Known rows, with every step that occurs:
M/A/S: [  2  -7   5  22   1 -18   7 -12   0 -10  20 -11  -3  13   8  20   6 -21
  -4  27   6 -10   1 -26 -13  18 -14   8  -6   3  13   4 -13  -3   2]
M/A/S/L/G/W: [ -3 -16   0  22  -4 -16   5 -13   2  -3  25  -8 -18  24  15   2   3 -26
  -9  24   7 -15   0 -37  14  18 -26   9 -13   8   7   1 -30  -7  -2]
L/S/K: [ -3  16  11   4  -2  18  -1  11 -19  10  29   7  12  -9  -4  15  16 -32
  -1  16   4   3   6 -20  27  -3 -13  -4  -8  -6   4   4 -29 -13  12]
F/L/G/W: [-11   2   2  15   3   2 -23   6  10  14  23  12   0   8   3  -9  -6  -7
  -4  14   7  13  13 -32  33  -3  -6   7  -7  22  36  -8 -26  14  11]
G/W/E/K/S: [ -6   4  18 -12   2   1   5  -6 -17  -2  24 -14  30  14  34  15   7 -17
  -7  18  13  14   1 -27  26 -24   6 -31  -6  -2   0  14  20  -2  -1]
D/S/Z: [ -6  12   4   5 -30  34  -6 -15 -10  -2  29   1  29 -10  21  19  14 -17
  -5  33  -4  28 -14 -14  21  -8 -24 -12 -11 -13   7 -12 -10  -4   0]
M/A/S/K: [  5  -1   9  17  -2  -5  17 -11  -3  -5  18 -12  -6  16   5  30  11 -27
  -4  24   4  -6   1 -30   0   6 -16   5 -13   3   0   8 -28  -5   7]
F/L: [ -6  15  -7  16  -1   9 -19  -2  13  10  27  19  16   5   0   4  -7 -10
   3  10   0  29   7 -20  15 -11   0  -7  -3   6  47 -11 -20  12  11]
F/L/G/W/E/K/S/Z: [ -4  19  23  18   2  25  -8   4  -2  14  29  22  12   1   4  -1   4 -19
 -15  12  -4  32  -4 -38  49 -19 -10 -11 -23  17  33   3 -13   9  11]
F/L/S/K/E/W: [-10  31   8   6   4  18 -16   2   1  19  40  29  19   2   0   5   5 -32
   0   7   2  30  -4 -38  47 -13  -6 -27 -12   6  27  10 -37 -17  24]
W/G/L/S/A/M: [ -5   1 -18  48  -1 -17  -2   3   4  17  27  13  -7   1  -8 -19  10   7
 -14   9   8 -19  -9 -23  19 -11 -23  18 -14   6  49 -26 -33  -7   6]
G/L/S: [-11  14  -6  22   3   6  -2   9  -5   8  50  22   9  -4  -5 -15  -9 -17
 -13   4  -9   3  -5 -18   8  -2 -32  -7  -7  -1  25 -10 -27  -5   1]
D/S: [ -5  14   3   4 -17  16  -6  -7  -3   1  32  -6  25  -8  12  16  11 -23
   4  29   6  10  -2 -10   3  -5 -12  -2  -3  -9  11 -14 -10  -9   0]
A/S/L/G/W/E/K/B: [ 11   7  15   9  -8  20  -3   1   0   2  37  13  10  21  26  -4  12 -22
  -4  16   2  10 -16 -39  31  -4 -24   5 -33   9  10   0 -22 -21   3]
M/A/S/L/G: [  6  -7   5  25  -2 -13   6  -8   9   0  25   1 -19  14   3   2   7 -26
  -6  23   0 -13  -2 -28   5  16 -25  16 -13   5  18  -3 -32  -8   1]
F/L/G/W/E: [  0   9  15   9   5  -5 -20   6  11  12  27  13   4  11   9  -9  -1  -5
  -8   9   2  12  10 -33  35 -14   0   8  -6  18  36  -6 -15  10  14]
B/K/E/W/G/L/S: [ -6  19   6  -5   1  -8 -12  10   1  12  28  20  35   1  20   1  16  -9
   2  10  18   8 -18 -29  53 -33  12 -13 -20   8  17   6 -32 -12  15]
F/L/G: [ -2  13   9  20   4   7 -21  12  18  16  23  23   0  -3 -11  -9   0  -8
  -2  13  -3  15  12 -22  23  -6  -3  16  -8  20  48 -14 -28  15  13]
Y/S/K/E/W/G: [ 17  31  10   0   1  10   6   7   2  14  17  17  21   2  13  24  23 -22
   6  16  19  11 -20 -26  46 -31   6 -10 -15  10   5   9 -11 -36   9]
B/K/E/W/G/L/S/Z: [ -5  19   6  -5  -7   3 -11   4  -3  10  26  24  37   1  25   3  18  -6
  -4  12  11  19 -26 -31  65 -33   3 -19 -26   5  14   7 -32 -10  16]
E/K/S: [ -8  18  14  11   5  26  11   5 -11   7  21   5  26 -13  -4  19  10 -31
   1  20   8  25   0 -12   9 -14   3 -26 -14   4  20   7   1   1  -1]
V/M/A/S: [ -1 -32 -11  18 -17 -24   6  -5  -6   3  28  -8  -5  35  15  17   5 -14
   1  49   3 -17   6 -22   5  20 -17   8  -2 -11  32  -8 -25 -16   7]
D/S/A: [-13  11  -7  12 -18  13 -11 -22 -13   0  20 -18   0   1   9   6  16 -27
   1  30  10   0  -4  -2  13  -4 -16  -2  13  -6   5  -7 -20 -11   4]
S/K/B: [ -2   3   2 -10  -8  30 -16 -16  -2  10  16   5  26  22  12  16  14 -14
  -7  15  -3  23  10  -3  19 -17 -15   7  -9   5  -3   1 -32   4  19]
L/G: [  1  -4  20   2   3  -8 -17  15  11   7  10   4  -1  -7  -2  -6  15   0
  -2  25   2  -9  16  -7  16   1   0  28  -3  15  23 -11 -12  13   5]
B/K/S: [ -5  19   3   7 -15  21  -3   8 -14   9  18   8  35  -6   2  23  11 -29
   6  18  16  14  -3 -15  29 -20  -1   0 -21  -2  12   2 -19  10   3]
E/W/G/L: [-15  14 -24  13  -7 -20  -4   3  21   2  15   7  18  12  28 -12   1  12
 -13  17  10  -6 -13 -31  26 -20   9 -12  -7  14  20  -6  -9  -2   6]
B/K/S/L: [ -4  21  -7   9 -22  29  -2   3  -8  15  25  17  32   0   4  13   8 -36
   7  12  12  19  -9 -16  42 -26  -9  -7 -24  -8  15  -1 -32   3   1]
D/S/L/G/W/E/K: [  0  17  14  -4 -16  23   3  -4  -1  10  40  -2  14   0  22  -4  19 -31
  -1  21   4   9  -9 -23  36 -21 -14  -6 -16  -5   8  -9 -20 -21  -1]

Rows:
[  4   4  17 -24   0  -1 -16   1  -1   9  17   7  37   2  18  21  18  -7
  17  16  16  21  -1  -7  37 -31  17  -9 -12  -1  18   3 -20   5  10]	B/K/E
[-12  -5   0   7   6 -32 -18 -11  12  15  29  14   7  15  16 -15  19   8
  -7  21  13  -4 -18 -28  42 -17  -5 -23  -7   9  30  -3 -16 -26  12]	K/E/W/G/L/S/A/M
[-13   9 -18   2  -8 -23 -11   2  17  -3   0  -2  22   9  33  -1  11  10
  -7  27  21  -8  -5 -28  27 -14  24  -8  -2  11  15  -2   2  -2   9]	E/W/G
[ -2  17 -10  36   3   9  -5   2   6  19  30  29  17   4  -2 -12   5  -6
 -19   0  -1   1  -9 -21  20 -21 -27  23 -22  10  31 -17 -42  -9  11]	W/G/L/S/K/B
[ -4  16  11   9   7  14   3   6  -4  18  51  28  11  -1  -6  -4  -2 -22
  -7  -2 -13  15  -9 -21  27 -19 -32 -18 -15  -1  16  -2 -38 -15   7]	G/L/S/K/E
[  0  20  -8  35   3   1   8  14   7  19  27  22  10  -7  -5  -6   4  -6
 -11   0   2  -5  -9 -26  24 -25 -16  13 -21   6  35 -16 -36  -7   6]	W/G/L/S/K
[ -5   1  11 -15   9 -31 -20  -7  22   8  11  11  31  10  34   2  13  10
   3  23  16  11  -9 -21  34 -25  21 -23  -3   8  23   3   6 -15   8]	K/E/W/G
[-15   6  -5  18   1  -1 -19  -6 -25   1  20  -3 -11  -4  -2  -7  14 -29
  -6  21  10 -12   4  -7  21  14 -15   0  17  -3  14   6 -21 -12   9]	L/S/A
[ -5  -7  11 -23   5   1 -10 -18 -14  -7  24 -16  33  29  45   7  10  -6
 -12  16  10  16   5 -19  21 -19   7 -17  -1   4  -3  11  11   0   9]	G/W/E/K/B
[ 13  28  25  -5   1  16  12  -1   0   6  32  12  30  -2  14   8  17 -26
  -5   9  -5  24  -9 -14  22 -36   7 -25 -14 -13  25   5  12  -9   3]	W/E/K/S/L
[ 15  19  29 -19  10  -1   7   3   0  -5  22  -4  27   0  23  13  22  -5
  -1  13   0  15   1  -8  12 -33  27 -16   0  -7  23   7  17   1  10]	W/E/K
[-17  20 -20  15  -7   1 -10  -1   9   9  24  17  23  17  21 -14   8  -6
 -23  11   7  -2 -14 -33  36 -16 -10  -3 -15  15   6   2 -30 -16  18]	E/W/G/L/S/K/B
[-10 -13  -8  -3 -11   0 -13  -2   9  13  23   6  -4  16  20 -18   2  -9
  -2  17   5   2   7 -20  42  -5 -15   2  -8   4  14 -12 -27   1  -5]	S/L/G/W
[ -6   4   5  -7  10 -28 -15  -8  26  11  22  19  27  12  29  -7   5  11
  -2  14   7  12 -15 -23  34 -29   9 -26  -8  10  26   0  -3 -14   7]	K/E/W/G/L
[ -6   8  10 -31  -6  -6 -18   1   1   4  16   3  40  10  32  17  20  -7
  12  21  21  17  -7 -18  48 -30  26 -23  -9   4   3  12 -17  -1  14]	B/K/E/W
[ 15  35   4   9   2  13  12   7   6  18  28  25  17   5  11  15  14 -20
   0   8  11  12 -26 -29  45 -36  -5 -14 -19  13   9   5 -20 -35   8]	Y/S/K/E/W/G/L
[  5   3  14  14   4 -22  14 -13  11   0  12  -5   2  19  16  25  16 -19
  -4  24  12  -8 -12 -41  18  -7  -4  -5 -17  10   3  14 -22 -18  11]	M/A/S/K/E/W/G
[-10  12  -5  24  -7  20  -2   2 -10   5  49  29  11  -5   2 -12  -6 -12
 -20   6 -18  17 -14 -20  23  -2 -40 -14 -13  -5  23  -7 -28  -1   1]	G/L/S/Z
[-11 -18  11  -3   0 -13 -17   8  -1   4  10  -9  -2   8  15  -6   6   1
  -6  27  13 -13  18 -20  28   4  -4  14  -2  19   4  -4  -9  11   1]	L/G/W
[-17  19 -22  19  -4 -18  -5   8  12   3  24  13  17   5  21 -16   3   1
 -16  16  11 -10 -14 -36  29 -11   2 -11  -9  11  19  -3 -14 -11   8]	E/W/G/L/S
[ -3  13   2 -12  -2 -11 -10   4  11  10  19  14  36   9  27   5  14   2
   5  11  17  13 -17 -23  50 -42  18 -15 -18   9  18   3 -27  -3  13]	B/K/E/W/G/L
[  3  -1   1  18 -16   7  -2   9   1   5  31  10  -3  14  19  -2   1 -17
   6  23   9  -1 -10 -43  32   6 -29   4 -28   7  13  -9 -26 -15  -8]	A/S/L/G/W
[  6  -8  15  13   5  -4   5 -21   0  -5  31  -5  -5  32  22  -1  13 -30
 -18  19   1  -4  -6 -32  12   6 -23   9 -18  10   5  10 -26 -14  10]	M/A/S/L/G/W/E/K/B
[ -3   8  18 -33  -2   3  -5  -8   9  12  15   4  25  16  25  22  17 -10
   7  20   5  22  -2 -20  47 -32  10 -35  -6   3  -7  14 -16 -12  14]	S/K/E/W
[-13   7   2   4  12 -27 -19 -12  10  12  23  17  10  10  22 -17  11  -2
  -8  13  10   1 -18 -22  44 -20  -1 -26   1  10  21   7 -15 -25  11]	K/E/W/G/L/S/A
[  0   3  35  -3   7  -3  -2  11  -5   6  19  -4   8   2  13  -1  16 -13
 -11  23   8  -3   9 -25  32 -14   1   4 -13  15   6   6   7   2   2]	L/G/W/E/K/S
[ -5   1  28   2   7  -4  -5   2 -12   5  11 -12  -9   7  11  -7  19 -17
 -14  23  10 -11   7 -20  40 -12  -2   4  -3  16   2  11   0   1   5]	L/G/W/E/K/S/A
[ 11   9   7  22 -16  12  -1  13   9   6  31  19  -3   4   8  -1   6 -19
   8  21   2   1 -12 -35  24   5 -27  11 -29   5  23 -14 -28 -16  -6]	A/S/L/G
[ -2  10  11  12 -11  11  -5  -2   2  18  32  19  12   7   8 -10   3 -31
 -10  15  -1   9  -4 -25  40 -15 -26  -6 -20  -5  15  -3  -4  -8  -7]	K/S/L/G/W/E
[ -9   4  -7  17 -22  13  -7  -3 -20  12  14  -4  13   6  -5  18  24 -24
   4  26  22   0  -4 -13  36 -16  -9   1 -15  -1  15  -2 -29   7   9]	B/K/S/A/M
[  5 -30   2   9 -12 -19  15  -2  -6   7  35  -8 -13  42  26   3  13 -20
  -5  44   2 -19   2 -35  31   6 -13   3 -12  -6  26  -1 -27 -24   9]	V/M/A/S/L/G/W/E/K
[-12   3   4  20  -2  18   8  -5 -17   9  18  -7   3  -2 -10  14  22 -25
  -2  28  12  11  -1 -10  15 -10  -6 -24 -10   5  24   4  -8  -2   4]	E/K/S/A/M
[ -1   2  36  -3  -1   8  -2   7 -10   4  16   0  10   1  18   2  18 -10
 -17  24   1   8   1 -28  45 -14  -6  -3 -18  12   3   8   6   6   3]	L/G/W/E/K/S/Z
[ 11  19  18   6  -7   2   7   8   8   7  18  11  20  11  22  28  17 -11
  11  22  14  10 -22 -46  39 -22  -4 -14 -34   9   6   6 -17 -27   7]	A/S/K/E/W/G
[ 10  16  12  11 -15  20  12  12  -6   1  23   2  11   7   9  34  10 -21
  12  22   6   9  -9 -36  20  -9 -17  -3 -27   3   2   0 -23 -11   2]	A/S/K
[-21   4 -29  27 -11 -25  -7   0   7   6  22   2  -2  14  15 -21  15   8
 -18  23  16 -21 -15 -36  35  -7  -5  -8  -6  13  23  -7 -23 -14  14]	E/W/G/L/S/A/M
[ 12  19  -1  12 -14  31  -1   1 -16  -3  22  16  20  -7  14  20  13 -17
  -5  23   3  23 -19 -13  29  -4 -14  -7 -11  -2  14   0   2 -13  -1]	Y/S/Z
[ -9  16  -4  17  -1  27  -4  -1  -8  14  52  26  14   9  -5 -10  -3 -25
 -19  -1 -15  14  -4 -16  17  -8 -43   0 -16   3  10  -5 -47  -9  12]	G/L/S/K/B
